Each row comes from the steps of one path. Every step used is in the known rows, and no mark comes twice. Write the path behind each row, first mark first.
Known rows:
q > w > k: [  1  -2 -30   4   6  28  -5  -1   6 -27   0  29  -9  21  41  21  40  -5
 -16 -46   8   1   2  -7  -2]
k > c: [ -1 -13 -21  32  -4 -33 -29  11 -18 -16  -8 -31 -11 -14  23  18   0 -22
 -15 -12   2  44  12 -27  25]
d > l > w > k > n > h: [ -1  47 -19  26  -4  22  19  28  -5  27 -18  25 -55  17  14 -32  32  24
 -22  -4 -23 -13 -69  23 -11]
s > n > h > d > l > w > q: [-18  23  32  41  17   8  56   8  18   9  12 -13 -35   6 -53  -5  32  60
  27 -46   0   5 -22  11  -1]
q > w > k > n > h > d: [ 20  12  19 -22 -16  28 -14  13  -9   7 -18  -1 -10   0 -12 -12   1  11
   2   2 -43   8 -21 -26 -13]
h > d: [ 14 -15  35 -36  10 -16 -32  -3   0 -41  25 -18  25   0 -28  14 -23 -12
  25 -24  -6   7  39 -24  21]
l > w > h > n > k > c: [ -8 -29  -5  28 -10 -15  22  -8  25  25   7  -7 -14 -24  17  -6   7 -48
 -27  16  -4  13 -39 -10  11]
k > w > d: [ 28  25   4  15  23  36   4 -27  -4 -13   5  12 -30  15   7  17  35   6
   8  -5   5 -13  -9  16 -22]
n > k > w: [ 30  19 -20   7 -13  23 -32 -17  23  -7  21  22  -5  20  65 -27  28 -16
 -34   4  28 -20 -27  55 -15]
n > h: [ -5  43 -31  -7  -3   3 -16  16 -17   1   4  -2 -13  22 -10 -19 -19   9
 -11  -7 -19  15 -32  12 -24]
w > d > n: [ -8 -45 -20  -8  22  10  -2 -27 -21   3 -41   9  18 -25   7  20  -8  -9
   0  25  11 -16  52 -11  11]
n > k > w > d > l: [  6  27   0  28 -12   9  18  12 -29 -20  22  -2 -45  33 -20  19  47  -2
  14 -25  55  -9  17  29 -17]
s > n > h > d > c: [-15 -11 -25  19  -2 -36 -21  -8 -32  23 -38 -29  52 -11  -1   4 -20  21
 -13  33   7  22  11   1  16]
l > w: [ -7  15   2   9  46 -36 -31  -3  47 -24  42   1 -40   1  12   0  12  31
  15 -27  -1 -23 -38  14  39]
l > w > d > h > n: [-17 -13  37 -10  -2 -27  39  14  23  -8  32  13  -7   1 -23  27 -14  17
  58  10 -10 -10  26 -19   7]
l > w > d > c: [ -9 -21 -51  46  38 -32  -1 -43 -11   8 -29 -20  12 -17  10  23  27  26
  -3  10  28   1   6  10  27]
h > n: [-20 -44  49 -13   9 -15  19   2   9 -13  25  22  23   5   4  -6 -43 -14
  41  -2  12 -13  22 -11  16]
w > d: [ 17  -2  -2   7  24  22   7 -30 -15 -24   3  -5   0   9 -27  24  23 -11
  19 -28   7  -3  20  -3  -1]
h > n > k > w > q: [ 14 -13   9  27  -4  49  54 -32  22   7   1  19   8   7  19 -31  31   9
  -4 -32  24  -2   0  30 -29]
h > d > w: [ 17   1  -1 -51  14 -19 -82  -3 -16 -20   9  -5  24 -33   7  16  -5  16
   1 -21 -28  16  34 -11  15]
k > n > h > d: [ 20  12  28 -25 -11  10 -20  12 -12   3  -9 -11   1  -2 -24 -18 -18   8
   9   5 -38   6 -12 -19  -3]
q > w > h > d: [  7  33  33 -44  10   1 -18  22   4 -24   4 -24  -8  10 -35  10 -44  16
  19  -1 -19   2  -1 -46 -17]
s > n: [ -9  18  38  29  -5  -6 -30  19  -4   3  -2  -6  41  22  11  -2 -12  16
   1   1   5 -11  -6  26  36]
w > d > c: [ -4 -28 -56  38  21 -22  -3 -41 -37   1 -41 -23  38  -9  10  23  15   9
  -7   6  38  13  38   4  17]

Which path is each row?
[  1 -40  -9 -17 -43  -4  13 -13  23   0  31  12  49   6   9 -14   2 -46
   0  -1  22 -11  28  20   5]	d > h > n > k
[  7  -2 -20   4  18  19   0 -20 -12 -12 -17  -6  20 -18  -1  -4  23  39
  -1 -64   0  26  38   3  -7]	d > w > q
[ 15  45  49 -26   6  16   1  11  25   1  16  -1   4  12 -20  -7 -27  -5
  -8  22 -15 -22 -34   5 -16]	s > n > k > w > h > d
[ 14 -12 -17  26  -2  49  36 -33  15   9 -19  13  10  -2  28 -27  34  12
 -22 -24  27  -1  11  32 -24]	d > n > k > w > q
[ 12  41 -38  -9 -35 -17 -24  28 -17 -33  -3 -34 -14  21 -15  53  18  45
  32 -12  -5  26  58 -30 -13]	q > w > d > h
[-19  12 -41 -15   0   3 -14  13 -24  23 -29   8  -3  -4   6 -18 -32   9
 -22  31 -19   6 -12   6 -20]	d > n > h
[-14 -16  14  -6  -9   4  45  -9  38  15  38  22   5  10  -9 -28  -3 -42
  -4   3  28 -37 -31  28  -5]	d > l > w > h > n > k
[ -4   2 -17  27  -2   0  -6  11 -11  25 -17   6 -10 -31  22  28  37 -24
 -46  -2 -43  43 -27 -12  10]	s > n > h > d > w > k > c
[-19  19  55 -14  23   4  47  22  27   6  20  36 -18  18  10 -18 -58   4
  22  31   4 -34 -33  -2 -26]	k > w > h > n
[-20 -17  29 -21 -19 -40  17  31  10 -20  29   9  20  10  -3  16 -41   9
  50   6   5   0  51 -19  11]	d > h > n
[-14  29  20  -9 -17 -27  -1  48 -39 -27  30 -23 -30  28 -58  15  -8  10
  30 -26  24  15  27  -6  -5]	n > h > d > l
[ -7  22 -36  -5   5  30   5  -1 -23  37 -36  17 -24  -5   3 -10  -8  12
 -22  45 -26  -2 -29  12 -40]	k > w > d > n > h
[  6 -41  -6 -13 -40   8  28 -25  20   5  26  13  44   4  -5  -5  14 -49
   4   1  18 -12  26  18  -2]	w > d > h > n > k
[  3  23  43 -21  -9   3 -17  16  -8   9   9 -14  19   7 -44  -3 -27   6
  10  10 -40  10 -18  -6  -1]	s > n > h > d
[ 14  50  42 -37  24   2  -4  17  18 -21  20  -4 -16  12 -22   2 -39   7
   6   9 -14 -14 -18 -15 -19]	k > w > h > d
[ -1 -38 -15  32 -27 -17  20 -12  18  21   7 -14 -10 -29   8  15  32 -43
 -12  15  -9  26 -10 -13  15]	l > w > d > h > n > k > c
[ -2 -26   3 -17 -24  25  24 -17  26  15  13  17  28  10   9 -32 -14 -43
 -10   9  19 -24 -20  10 -18]	q > w > h > n > k
[ 13  40 -19  10 -17  21 -16  21 -22  23 -34   3 -20  14  19 -45  -5  23
 -17   9 -27  -1 -45  10 -15]	k > n > h
[ -4 -33 -26  17  -8 -15  -2 -11  16  27 -18 -19  -7 -42  18   3   9 -47
 -44  31 -10  17 -19 -15  17]	l > w > h > d > n > k > c
[-10 -54   6 -37  13 -17 -30  -7 -10  -9 -26   0  36 -32   6  12 -40  -9
   4  28   3  -8  63 -25  27]	h > d > n
[-24   6  41 -32  25  -7  27  18  12   8  12  28   3  -5  -2 -11 -58   5
  20  17 -12 -21 -13 -14 -13]	d > w > h > n
[ 10 -32 -40  31 -27 -13 -20 -14  -5   2  -4 -25  11 -17  29   0  24 -58
 -40  -8  11  36   1  -4  19]	n > k > c
[ -4 -20 -40  20   2 -20  -4 -16 -28  22 -50 -11  38 -17  16  -2   4  11
 -25  22   6  15   9  -2  14]	w > k > n > h > d > c
[ -6  27  18   2 -30  -2   5  52 -37 -12   2 -10 -44  26 -33  10  18  22
  20 -21  15  10  12 -15 -11]	q > w > k > n > h > d > l
[-21  27   8  22  32 -51 -15  26  25 -29  51  -7 -68  15 -10  12  22  41
  29 -35  28 -21 -23  18  35]	d > l > w
[ 15  14  27 -17   6  14   0   5  13   9   1   9 -20  -6 -19 -14   7   8
   1   0 -47  -7 -39 -10   2]	l > w > k > n > h > d
[  0 -27 -15  -1  23  20  -5 -23 -13  10 -41  20  -1 -21  31  16   0   2
  -8  42  10 -22  31   3  -2]	k > w > d > n
[  6 -42 -26 -34 -25  22 -17 -26  11  16 -21   1  42 -17  15 -17  -7 -41
 -34  27  13 -18  17   2  -4]	q > w > h > d > n > k
